Known rows, with every way that one mark hangs from another:
[dopa fibolal [gusif sizol] zazoda zizop]: [ 0.41  0.03 -0.18  0.11  0.03  0.13  0.00  0.25 -0.30 -0.27 -0.11  0.22
 -0.14  0.12  0.14 -0.52 -0.08 -0.19]
[sizol gusif zizop]: [ 0.02  0.05 -0.43 -0.13 -0.11 -0.23 -0.08 -0.12  0.11  0.15  0.20 -0.45
  0.15  0.03 -0.02  0.15  0.04  0.30]
[dopa fibolal gusif [zazoda sizol] zizop]: [ 0.29 -0.07 -0.11  0.30  0.11  0.24 -0.03  0.08 -0.23 -0.15 -0.23  0.31
 -0.04  0.04  0.19 -0.36 -0.05 -0.18]
[sizol [gusif dopa] zizop]: [-0.10  0.13 -0.32 -0.23 -0.10 -0.22  0.01 -0.06  0.19  0.09  0.21 -0.12
  0.09  0.04 -0.01  0.18  0.06  0.22]
[gusif [dopa fibolal]]: [-0.13  0.04  0.28 -0.23 -0.16 -0.33  0.04  0.04 -0.13  0.12  0.17  0.07
 -0.30 -0.07 -0.24 -0.19  0.12  0.07]
[zazoda [dopa gusif [zizop sizol]]]: [-0.29  0.03  0.12  0.27  0.10  0.20 -0.08 -0.10  0.03 -0.07 -0.07 -0.09
 -0.15  0.00  0.19  0.12  0.00 -0.03]
[gusif [dopa zizop]]: [ 0.43  0.13 -0.04 -0.13  0.09 -0.08  0.07  0.01 -0.03  0.06 -0.12  0.00
 -0.09 -0.06 -0.47 -0.06  0.08 -0.12]
[zazoda [dopa fibolal] [sizol zizop]]: [-0.66  0.00  0.26  0.04 -0.09  0.15  0.00  0.07 -0.16  0.04 -0.12  0.14
  0.10  0.00  0.39 -0.13  0.23  0.06]
[fibolal [dopa [gusif sizol]]]: [ 0.17  0.06  0.32 -0.22 -0.22 -0.26 -0.05  0.01  0.10 -0.07  0.33 -0.14
 -0.12  0.06 -0.11  0.33 -0.21 -0.02]
[fibolal [dopa gusif]]: [ 0.27  0.08  0.43 -0.09 -0.13 -0.34 -0.07 -0.26  0.17  0.01  0.20 -0.20
 -0.15 -0.05 -0.24  0.50 -0.12  0.03]
[gusif [dopa zazoda]]: [ 0.53  0.01  0.29 -0.17  0.08 -0.23  0.11 -0.05  0.03 -0.03 -0.14  0.04
 -0.15 -0.17 -0.59  0.05  0.10 -0.16]
[zizop [sizol gusif]]: [-0.42 -0.18 -0.29 -0.08 -0.13 -0.22 -0.12 -0.07  0.12  0.26  0.46 -0.56
 -0.10  0.03 -0.05  0.12 -0.09  0.34]
[fibolal [dopa [zazoda [sizol gusif]]]]: [ 0.01 -0.14  0.14 -0.09  0.00 -0.03  0.06 -0.05  0.16  0.02  0.14 -0.05
  0.18 -0.07 -0.13  0.18 -0.19 -0.03]
[zazoda [sizol [gusif dopa] zizop]]: [-0.33  0.02 -0.34 -0.19 -0.11 -0.02 -0.01  0.03  0.21  0.13  0.21  0.01
  0.22  0.07  0.18  0.22  0.02  0.22]
[zazoda sizol]: [ 0.10 -0.13  0.14 -0.09 -0.11 -0.18 -0.07 -0.04  0.01  0.22  0.08 -0.33
  0.00 -0.10 -0.38  0.17  0.02  0.06]
[sizol zizop]: [ 0.32  0.06 -0.10 -0.13 -0.05 -0.25 -0.04 -0.09  0.02  0.12 -0.09 -0.35
  0.11 -0.02 -0.25  0.17  0.17  0.16]

Rows:
[ 0.33  0.00  0.18  0.06  0.06  0.10  0.01 -0.10  0.19 -0.18 -0.24  0.25
  0.28  0.04  0.23  0.43 -0.08 -0.07] -> [fibolal [dopa gusif [zazoda [sizol zizop]]]]
[ 0.36 -0.05  0.01  0.20  0.21  0.18  0.02 -0.06  0.09 -0.17 -0.22  0.17
  0.00  0.06  0.08  0.12 -0.17 -0.13] -> [fibolal [dopa gusif zazoda [zizop sizol]]]
[-0.40  0.09  0.61  0.12 -0.16 -0.17 -0.09 -0.14 -0.12 -0.05  0.19 -0.04
 -0.37 -0.10  0.13  0.06  0.10  0.01] -> [zazoda [dopa fibolal gusif]]
[-0.62 -0.05 -0.20  0.14  0.09  0.22 -0.03 -0.01  0.05  0.07  0.12 -0.26
 -0.01  0.00  0.17 -0.07 -0.02  0.09] -> [zazoda [dopa [zizop [sizol gusif]]]]
[ 0.23 -0.07 -0.16  0.02  0.18  0.23  0.09  0.05  0.09 -0.04 -0.12  0.11
  0.27 -0.02 -0.06 -0.06 -0.21 -0.15] -> [fibolal [dopa [zazoda [sizol gusif]] zizop]]
[-0.01 -0.07 -0.14 -0.07  0.05  0.11  0.07 -0.01  0.21 -0.04 -0.06  0.08
  0.41  0.05  0.20  0.21 -0.11  0.05] -> [fibolal [dopa [zazoda [sizol gusif zizop]]]]
[ 0.43 -0.04 -0.09  0.15  0.05  0.10 -0.05 -0.09  0.09 -0.13 -0.25  0.06
  0.19  0.03  0.15  0.25  0.01 -0.01] -> [dopa gusif [zazoda [sizol zizop]]]
[-0.17  0.07 -0.25 -0.14 -0.02 -0.06  0.10  0.07 -0.02 -0.09  0.03  0.28
  0.04  0.06  0.22 -0.29  0.11  0.12] -> [sizol [gusif [dopa fibolal zazoda]] zizop]
[-0.03 -0.02 -0.22 -0.05  0.11  0.05  0.04  0.08  0.01  0.10 -0.06  0.01
 -0.07  0.04 -0.17 -0.10  0.03  0.02] -> [gusif [dopa [zizop sizol]]]
[-0.24 -0.14 -0.16 -0.10  0.03 -0.08  0.05  0.01  0.16  0.02  0.24 -0.04
 -0.11 -0.02 -0.06 -0.01 -0.07  0.11] -> [zizop [sizol [gusif [dopa zazoda]]]]
[-0.67  0.05  0.28  0.18 -0.13  0.15 -0.08 -0.03 -0.07 -0.08 -0.01  0.22
  0.02  0.04  0.66  0.07  0.13  0.08] -> [zazoda [dopa fibolal gusif] [sizol zizop]]
[ 0.73  0.08 -0.01 -0.04  0.25  0.03  0.15  0.03 -0.05 -0.12 -0.38  0.19
 -0.03 -0.11 -0.54 -0.20  0.08 -0.29] -> [gusif [dopa zazoda zizop]]
[ 0.07  0.11 -0.04 -0.09  0.00 -0.08  0.07  0.10 -0.21  0.05 -0.07  0.21
 -0.19  0.00 -0.15 -0.41  0.11 -0.06] -> [gusif [dopa fibolal zizop]]
[-0.29  0.08  0.28  0.15 -0.06  0.13 -0.08 -0.13  0.11 -0.07 -0.08  0.01
  0.11 -0.01  0.36  0.43  0.08  0.03] -> [zazoda [dopa gusif] [sizol zizop]]
[ 0.19  0.10 -0.10  0.16 -0.05 -0.07 -0.11 -0.04 -0.21 -0.01  0.02 -0.04
 -0.23  0.04  0.06 -0.26  0.00  0.03] -> [dopa fibolal gusif zizop]
[ 0.50  0.09 -0.23  0.00 -0.05  0.00 -0.10  0.11 -0.08 -0.09  0.07 -0.18
 -0.08  0.10 -0.11 -0.03 -0.12 -0.07] -> [dopa [gusif sizol] zizop]
[-0.76 -0.01 -0.06  0.15 -0.02  0.28 -0.01  0.12 -0.17  0.06  0.12  0.07
  0.01  0.00  0.36 -0.37  0.01  0.00] -> [zazoda [dopa fibolal zizop] [sizol gusif]]
[-0.64 -0.07  0.55  0.04 -0.12  0.02 -0.01  0.05 -0.20  0.09  0.08  0.03
 -0.14 -0.11  0.08 -0.14  0.14 -0.02] -> [zazoda [dopa fibolal] sizol]
[-0.31 -0.07 -0.34 -0.03  0.04  0.04 -0.01  0.01  0.14  0.15  0.21 -0.22
  0.10  0.11  0.09  0.04 -0.21  0.18] -> [fibolal [dopa [zizop [sizol gusif]]]]
[ 0.50 -0.02 -0.06  0.03  0.23  0.23  0.14  0.12 -0.04 -0.08 -0.40  0.33
  0.10 -0.07 -0.33 -0.16  0.03 -0.31] -> [gusif [dopa [zazoda sizol] zizop]]
[ 0.22 -0.13 -0.11  0.14  0.14  0.23  0.05  0.18 -0.31 -0.04 -0.35  0.21
  0.06 -0.02 -0.06 -0.55  0.04 -0.18] -> [dopa fibolal [zazoda sizol] zizop]
